Each row comes from the steps of one walk. Every step used is in the known rows, and no mark comes twice. Write the walk behind each row, first mark first.
Known rows
vobuv sabun tunus fula: [ -1 -24 -16  -4  -4  -4  18  -2 -19   6   2  18   8   8  -1 -17   6  -6
  14  18  -5  20]
fula bareb sabun tunus: [-31 -13   0  -7   3 -22  21  -2 -13   2   8  15  21   4  -4  13   8   0
  33   9   1  13]
bareb gupe: [ 35 -17   1  -2  10   4  17 -14 -16 -23   0   7  19  12  -2 -19   1  -7
  20  11   2  14]
tunus fula: [ 32 -30 -10   1  11  12  10  -9  -9 -13  -2  14  20  14  -5 -22   1  -4
   8  16  -7   2]
sirin gigir fula: [ 27 -27  -6   5  18   4  24 -21 -18 -21  -7   9  27   2  -4   1   7   0
  18  16  -8  13]
dirup bareb: [ 11 -19   2   3   7  15  11  -7 -12 -10   0   8  27   1  -2 -32   5   0
   9  20 -14   0]
dirup bareb sabun tunus fula: [-27 -19  -1 -12 -12 -22   8   0  -8  -1  10  12  11   3   4 -23  -2   0
  23  17 -18   7]
sirin gigir fula bareb gupe: [ -4 -20  12   5   8 -16  25 -15 -21 -29   4   6  30   9   0  10   6   0
  26   9  12  24]
sabun tunus fula: [ -9 -24 -12  -7   0  -3  10  -4 -13  -8   1  12  13  10  -1 -27   4  -4
  14  10  -9   4]
fula gigir sirin: [ 36 -14 -12   6  15  25  14  -2 -15 -25  -1  14  36  11  -8  17  10  -2
   9  13   7  -2]
vobuv sabun bareb fula: [ 60 -24 -17  -3  -7  -6  24 -14 -20   1   0  14  14  13  -2   2   8  -3
  14  22  -6  17]
dirup bareb fula: [ 20 -21  -3  -3   1   1  12  -8  -7  -7   2   6  24   4   2 -42  -5  -1
   8  19 -21   5]
dirup bareb fula gigir: [ 15 -13  -5   2   0   4  19   3  -8  -4   3  10  29   6  -2 -39  -2  -1
   3  11 -22  -8]
sabun vobuv: [ 16  -8  -2  -5  11   5  28 -20 -13  -9  -7   9  23   7  -8  -4  11  -3
  22  19 -20   4]
gigir fula bareb gupe: [  1 -19  10   8   8 -17  12 -13 -18 -33   7   3  37  16  -3   7   3   0
  22  11  11  26]
gigir fula: [ 34 -26  -8   7  18   4  10 -19 -14 -24  -4   6  34  11  -6  -1   4  -1
  13  17  -7  14]
dirup bareb gupe: [ 13 -15  11  -1   0   3  12  -8 -16 -23   6   4  21   7   3 -33  -1  -3
  16  17  -6  11]
bareb sabun tunus fula: [ -2 -21 -11 -12  -3 -21  14  -6  -9  -2   4  15   8   9  -1  -9  -1  -4
  26  12 -10  11]
sabun bareb: [ 45 -22  -8   0   2   7  16 -14 -18 -13  -3  10  23  12  -6   3  17  -1
  15  13  -2  -4]
sirin gigir: [ 29 -24  -7   0  17  18  30 -15 -15  -8  -8  16  19  -2  -4 -13  10  -3
  17  15  -6   3]
vobuv sabun: [ 43 -23 -13   5  13  19  24 -12 -19   2  -4  18  20   6  -7  -3   7  -5
  12  25  -3  17]
sirin gigir fula bareb sabun: [  2 -24   3   3  14 -19  30 -15 -13 -12   1  14  30   2  -6  32   6   4
  32  16   1  22]
tunus sabun: [ 12 -21  -8  -6  13   9  27  -9 -12 -11  -1  21  19   9  -6 -15   2  -3
  20  15   1  -5]
vobuv sabun tunus: [  2 -17 -15  -3   2   1  24  -7 -23   7   0  15  13   2  -2  -9  11  -5
  18  17  -5  22]
gigir fula tunus: [  9 -20  -2   9  15  -4   9 -12 -17 -11   8   3  33  15  -7 -16   6   1
  13  15   1  11]

Which walk is each row?
[ -5 -17  -7 -10   5 -12  26  -4 -10   5  13  16  15  14  -2 -39  -7  -2
  19  11   2  -2]  bareb fula tunus sabun
[ 47 -15 -16  -1  -5  -2  25  -4 -13  -9  -1  11  24  17  -6  -5  11  -2
  10   5 -10 -12]  sabun bareb fula gigir
[ -8 -16 -17  -3  -2   5   7   7 -15 -22   5  13  24  14  -2   4   8  -2
  11   6   7  -1]  sabun tunus fula gigir sirin
[-35  -1   5 -12   4 -11  37 -10 -15   4  10  16  16  11  -8 -18   9  -2
  28  15  -4 -10]  fula tunus sabun vobuv
[ -5 -16 -21   1  -4   0  25  10 -19  10   3  21  14  11  -5 -14  10  -6
   9  11  -6   5]  vobuv sabun tunus fula gigir
[ 21 -18   3  -3   5  -2  15  -8  -8  -4   4  12  23   1  -2 -10  -2   0
  21  23 -15   8]  dirup bareb sabun
[ -6 -26   4   9  15  -3  24 -13 -18 -16  -2  11  36   3  -6  12  12   4
  19  14   2  14]  sirin gigir fula bareb
[ 18  -6  -2 -11  10 -12  32 -22  -8  -6  -4  12  18   5  -9  15   6  -4
  34  22 -20  11]  bareb sabun vobuv
[-15 -16  -2  -5  11   2  25  -3 -15   3  11  19  18  12  -6 -29   3  -2
  20  11   8  -8]  fula tunus sabun
[  1 -29  -2   5  10   8  10   0  -9  -8   3  15  29  15  -7  -8   6  -1
  11  14   3   3]  tunus fula bareb
[  2 -17 -21  -1  -6   5  15   9 -22  -9   6  19  19  13  -2  15   9  -4
  10  16   9  12]  vobuv sabun tunus fula gigir sirin
[-43 -17   5  -7 -10 -23  11   2 -17 -16  12   9  16  15   3 -18   4  -4
  24   2  10  15]  sabun tunus fula bareb gupe
[-33 -18   1  -5 -14 -23  19   4 -24  -3  13  15  11  14   2  -7   5  -5
  23  11  14  29]  vobuv sabun tunus fula bareb gupe
[ -1 -15  -2  -7  -4  -8  26  -4 -20   0  13  16  16  15  -6  -8  14   1
  23   9  12 -15]  fula tunus sabun bareb
[ 36 -22 -14   5  10  21   7   3 -11 -28   2  15  31  18  -6   9   5  -3
   4  14   7  -4]  tunus fula gigir sirin
[  1 -21   0   6  15  -5  22 -14 -20  -8   4   6  27   6  -5 -13   9   2
  16  13   1  10]  sirin gigir fula tunus
[ 51 -23 -12  -5  -3  -6  17 -15 -13 -13  -2   8  18  14  -1  -8   7  -1
  15  12  -9   2]  sabun bareb fula
[-14 -18  -2   1  11 -13  20  -9 -17 -11  13  12  28  15  -7 -15   1   1
  19  13   7   3]  gigir fula tunus sabun
[ -7 -15   3  -2  -1  -7  10  -2 -10   6  14   3  22   7   2 -56  -3   1
   6  16 -13   2]  dirup bareb fula tunus
[ 25 -16  -7  -4  -7 -15  15 -10 -16   1  10   5  17  18  -2 -21   8   0
  14   9  -1  -1]  sabun bareb fula tunus
